Each row comes from the steps of one path. Every step used is in the known rows, and no mark comes twice. Write the path behind each row, first mark first.
(in the rows, 128 means zero)
Known rows:
dile zabuza soki fesev tamik: [213 116 150 126 151  99  90 146 139 115 110 121 164 148  95 118 166 108
 164 107  79 109 141 113 180 147  57 123  76 161 125 124 162 106  99 156
 174]
fezur zabuza soki fesev tamik: [194 106 167 149 129  92 113 158 130 131 135 128 160 134  83 135 162 109
 163 126  90 127 151 105 179 148  81 130  72 162 123 121 175 117 117 159
 169]
soki fesev: [187 135 156 139 133 111 124 137 116 130 113 145 139 132 123 146 133 111
 143  98 106 128 155 123 139 120 110 120  97 131  99 118 162 138 119 141
 153]
vodi rana dafe: [166 102 139 167 140 108 177 142 138 145 159 123 125 145 138 154 121 139
  96  76 110 158 135 136 163 125 118  76 111 101  78 103 173 152 138 148
 131]
vodi rana dafe zabuza dile: [172  89 139 182 110 114 149 138 134 141 182  94 111 145 154 162 141 166
 100  68  80 167 124 107 184 136 146  94 116  81  90  82 187 131 139 159
 147]
gureze tamik fesev: [175 140 152 165 165 127 157 124 132 134 147 167 145 120  87 134  85  98
 120  90 123 105 154 131 146 131  85  96 131 106  67 140 186 115 147 176
 188]
pugup dile zabuza fezur: [187  80 127 128 106  98  84 147  90 153 130  70 147 168 161 152 117 122
 124  74 109 121 143  94 140 153  76 179 103 133 103 104 166 125 110 144
 144]
pugup dile zabuza: [190  96 133 136 132 112 110 131 103 146 117  95 146 174 151 142 126 118
 117  76 104 111 130 112 140 128  92 161 123 145  97 109 171 128 106 154
 154]
gureze vodi rana dafe: [176 131 125 185 137 101 198 149 122 138 165 133 112 141 137 160 117 138
  89  75 125 148 140 154 146 130 103  63 121  89  60 122 176 157 157 139
 124]
tamik fesev: [179 128 148 152 167 126 143 119 123 140 141 150 145 124 111 145 104 120
 136  82 110 118 139 122 148 125  94 115 119 118  78 129 174 124 122 160
 171]
gureze tamik fesev soki zabuza: [172 169 190 190 173 130 128 147 157 108 149 163 144 119  62 145 110  97
  94  79 107 110 133 112 149 156  82  97  98 133  75 124 177 133 138 175
 180]
fesev tamik: [175 120 146 135 148 122 140 136 126 129 119 133 155 142 109 139 131 112
 132  87 109 110 162 128 164 128  81 133 123 126  95 133 164 129 131 171
 148]
zabuza dile duku: [150  84 120 132 110 103  89 111 106 118 150 104 155 158 201 163 138 137
 125  99  96 133 137 100 156 145 119 166 125 112  86 126 179 130 101 171
 167]
dafe zabuza fezur: [181 101 119 150 106 114 105 153  96 148 148  88 145 139 158 166 121 147
 143  79 118 135 153 110 151 151 102 153 107 103  96  99 178 142 134 153
 150]
zabuza dafe rana: [157 106 120 170 120  82 128 103 120 141 114 115 148 159 157 165 139 112
 151  73  99 120 141 109 147 135  78 116 122  92 103 118 156 152 109 175
 120]
zabuza dafe: [165 111 134 159 137  93 129 116 112 139 122 115 135 136 157 165 137 116
 157  83 102 123 150 111 139 141  90 139 110 111  91 117 161 135 118 173
 128]
fezur zabuza dile: [153  89 150 168  98  84 101 150 121 149 148 108 141 142 163 167 128 134
 124  91 101 145 141 101 173 152 132 156 115 129  99 119 177 143 117 159
 154]
dafe zabuza dile duku: [164  85 116 143 100 119  91 118 100 117 160  88 148 160 200 166 149 150
 135  93  83 133 125  97 166 149 137 180 119 113  89 109 191 125 109 175
 178]
soki duvik rana: [180 161 130 165 141  98 134 144 155 147 113 134 137 149 144 158 151 133
 138  82 106 124 156 107 125 141 126  87 107 115  81 113 150 199  91 147
 122]
duvik rana dafe zabuza dile: [176 114 134 168 109  95 134 135 142 142 171  83 106 148 164 185 168 160
 109  51  59 147 140  89 167 138 157  93 115  85  95  84 194 153 110 148
 140]
rana dafe zabuza soki fesev tamik: [220 118 149 147 141 112 130 142 134 109 159 113 138 135  72 138 189 133
 161  96  52 137 147 101 194 136  94 102  73 134 116  97 194  97 127 158
 164]
fezur zabuza dafe: [159  99 139 173 116  74 123 139 105 154 125  98 139 140 150 179 131 114
 154  95 104 137 146  99 151 155 104 157  92 133 101 111 169 137 121 168
 132]
pugup dile duku: [169  84 127 120 120 125 120 103  82 127 138 102 152 171 176 148 128 121
 119  98 103 125 130 110 125 124 107 182 132 130  72 121 183 133 107 169
 156]
fesev soki duvik: [193 157 154 168 160 104 116 144 167 116 101 125 165 140  97 138 142 121
 139  79 107 138 149 114 153 154  92 111  88 124  84 111 157 170 113 154
 136]
fesev soki duvik rana: [187 175 148 171 159  85 128 153 177 131  98 124 147 145 108 151 160 122
 129  71  97 128 147 112 134 157 105  77  91 114  85 107 151 201  98 142
 131]
gureze tamik fesev soki: [179 160 167 173 178 112 146 135 157 119 136 156 148 112  56 129  94  92
 113  78 110 107 144 133 156 139  68  85 120 106  71 132 184 115 153 172
 188]
gureze vodi rana: [170 128 123 183 136 113 169 152 111 146 143 147 128 139 152 147  99 130
 107  90 151 126 141 165 133 135  88  88 135  97  67 140 161 165 155 153
 139]
tamik fesev soki: [184 147 167 160 181 114 137 128 150 122 119 135 156 112  81 135 113 110
 129  73  95 119 136 127 154 141  75 108 106 120  83 124 178 126 134 155
 171]
duvik rana dafe zabuza fezur: [179 115 120 155 103  92 137 158 125 156 169  72 112 141 156 191 154 154
 114  55  87 145 158  97 145 149 138  99  96  88  96  76 189 161 126 133
 127]
duvik rana dafe zabuza dile duku: [163  99 113 150  95  97 122 124 127 126 183  69 114 163 193 189 177 161
 101  67  54 145 132  83 162 142 166 121 108  90  90  83 204 144  99 154
 150]
vodi rana dafe zabuza soki fesev: [206 108 142 179 132 111 148 148 131 136 171 119 122 130 118 130 164 158
 140  97  76 160 123 113 173 132 119  60  76 108 101  80 187 126 130 140
 155]
rana dafe zabuza soki: [200  98 118 163 142 104 132 125 134 129 172 100 136 145 138 150 158 156
 149  78  82 148 131 101 172 138 112  97 107 116  92  97 203 132 122 153
 154]

Which path is each row?
[204 142 113 180 141 102 114 147 157 143 134 117 142 148 146 149 171 163
 176  93  94 128 137  92 138 160 118  80 105 120  90 100 173 190  91 153
 144]  dafe zabuza soki duvik rana
[208 132 139 162 130  87 134 139 144 141 161 107 114 137 127 154 191 146
 150  87  58 144 138  96 151 134 137  60  84 113 113  83 194 147 109 131
 152]  duvik rana dafe zabuza soki fesev
[160  73 119 162  99 118 132 132 114 126 195  77 121 159 186 169 150 162
  96  85  69 168 115 101 188 141 146 122 111  85  84  87 199 122 124 167
 162]  vodi rana dafe zabuza dile duku
[148  94 126 185  95  69 122 128 123 156 123  99 144 170 149 178 138 107
 152  84 101 127 139  99 162 146  90 140 104 111 105 113 171 150 107 168
 125]  fezur zabuza dafe rana
[178 102 131 162 110 118 105 131 117 133 148 103 139 143 168 159 136 151
 137  78  93 135 137 104 166 140 129 146 130 102  98 107 182 131 122 162
 163]  dafe zabuza dile
[173 151 183 189 173 114 109 127 139 110 137 131 139 119  96 174 144 104
 133  70  70 119 119  84 145 170  77 129  67 134  96 105 154 129 109 172
 141]  tamik fesev soki zabuza dafe
[177 132 129 162 126 106 161 141 138 146 156  94 109 147 141 180 158 148
 116  52  79 133 148 109 145 123 147  85 113  97  90  89 193 164 118 143
 133]  duvik rana dafe zabuza
[194 116 116 168 138  93 141 137 149 146 166  99 122 144 150 164 173 163
 139  70  71 141 129  98 155 142 126  65 110 104  96  88 198 164 108 144
 143]  duvik rana dafe zabuza soki
[165 145 172 196 152 101 111 113 152 112 131 131 144 139  96 169 147 101
 129  64  71 120 111  85 152 162  66 105  79 113 107 108 155 143  96 178
 132]  tamik fesev soki zabuza dafe rana
[194 136 113 173 111  94 129 167 145 146 158  70 117 146 133 190 163 159
 136  65  81 156 163  81 152 169 147  92  71  93  90  72 176 184 113 134
 114]  soki duvik rana dafe zabuza fezur
[212 136 111 169 153  64 112 148 180 137 135  97 138 161 138 153 185 145
 145  71  68 139 133  79 158 168 115  61  72 129 100  99 169 180  69 135
 126]  dile zabuza soki duvik rana dafe
[194 105 159 157 121  76  98 152 123 146 137 131 155 137 122 140 148 120
 165 126  99 141 137 103 161 150 103 122  79 158 113 116 176 138 111 142
 165]  fezur zabuza soki fesev
[179  99 130 164 115 106 128 128 129 128 171  86 121 147 153 171 154 155
 119  63  70 156 140  94 185 137 147 127 113  91  91  95 198 125 125 158
 151]  rana dafe zabuza dile
[189 127 129 188 125  64 109 161 165 165 132 121 150 152 140 160 163 141
 165 109 101 139 142  90 146 173 121  83  88 141  94 114 167 198  85 145
 137]  fezur zabuza soki duvik rana
[196 102 118 149 151  89  87 136 134 139 122 111 164 155 157 129 140 136
 154  86 104 117 126 114 158 153  74 124 108 145 105 119 173 138  93 156
 164]  dile zabuza soki
[151 118 143 183 112  97 107 120 126 129 131 127 140 169 162 180 155 115
 133  70  94 122 129  90 142 146  93 124  99 116 106 111 148 165  89 178
 110]  soki zabuza dafe rana
[168 150 174 169 152 115 104 150 144 110 123 132 154 143 121 163 142 120
 103  77 101 130 130 110 149 154  99 129  90 144  92 109 164 169 108 157
 136]  fesev soki zabuza
[164 139 171 185 149  96  99 135 137 111 116 111 145 138 131 179 160 112
 130  72  83 132 126  93 135 166  89 138  73 133 100 102 153 154 107 169
 117]  fesev soki zabuza dafe
[199 170 163 174 182 113 129 131 165 114 116 143 160 120  59 137 127 114
 145  82  92 126 144 109 157 154  82 103  86 128  75 119 160 151 117 157
 157]  tamik fesev soki duvik
[157 134 160 192 126  88  98 123 148 114 116 115 148 161 126 173 161 106
 126  63  86 124 119  92 150 160  74 116  84 116 110 103 154 165  94 174
 112]  fesev soki zabuza dafe rana
[196 150 126 176 131 104 154 150 156 138 148 103 114 153 121 176 172 151
 133  64  76 148 152  94 153 137 157  79  88 102  87  81 184 184 108 136
 119]  soki duvik rana dafe zabuza
[203 120 159 137 152 107 114 132 135 122 127 148 158 130  91 118 159 111
 168 117  87 117 154 112 165 139  66 110  93 143 116 128 160 116 115 160
 167]  zabuza soki fesev tamik
[196 112 108 203 136 106 170 148 129 133 192 115 119 138 143 143 136 165
 125  91 112 151 120 140 167 151  95  57 117  91  73 114 196 144 154 150
 151]  gureze vodi rana dafe zabuza soki
[217 118 114 179 144 103 122 134 151 123 162 103 142 150 114 147 175 160
 170  88  77 157 139  86 177 156 121  92  84 119  88  91 192 154 112 154
 140]  rana dafe zabuza soki duvik
[195 102 116 164 138 113 110 128 122 135 147 118 155 140 153 134 144 153
 166  95 105 130 134 114 157 142  93 123 124 122  95 115 188 139 116 167
 167]  dafe zabuza soki
[159 113 157 167 113 114  87 140 126 121 153 132 141 146 178 175 142 142
 107  82  96 140 126  85 156 152 136 143 111 133  93 116 161 156  95 161
 140]  soki zabuza dile
[162 116 147 160 113 113  86 162 109 134 151 121 146 140 162 182 124 135
 117  85 123 140 147  93 138 167 108 147  88 137  97 110 150 162 110 152
 128]  soki zabuza fezur
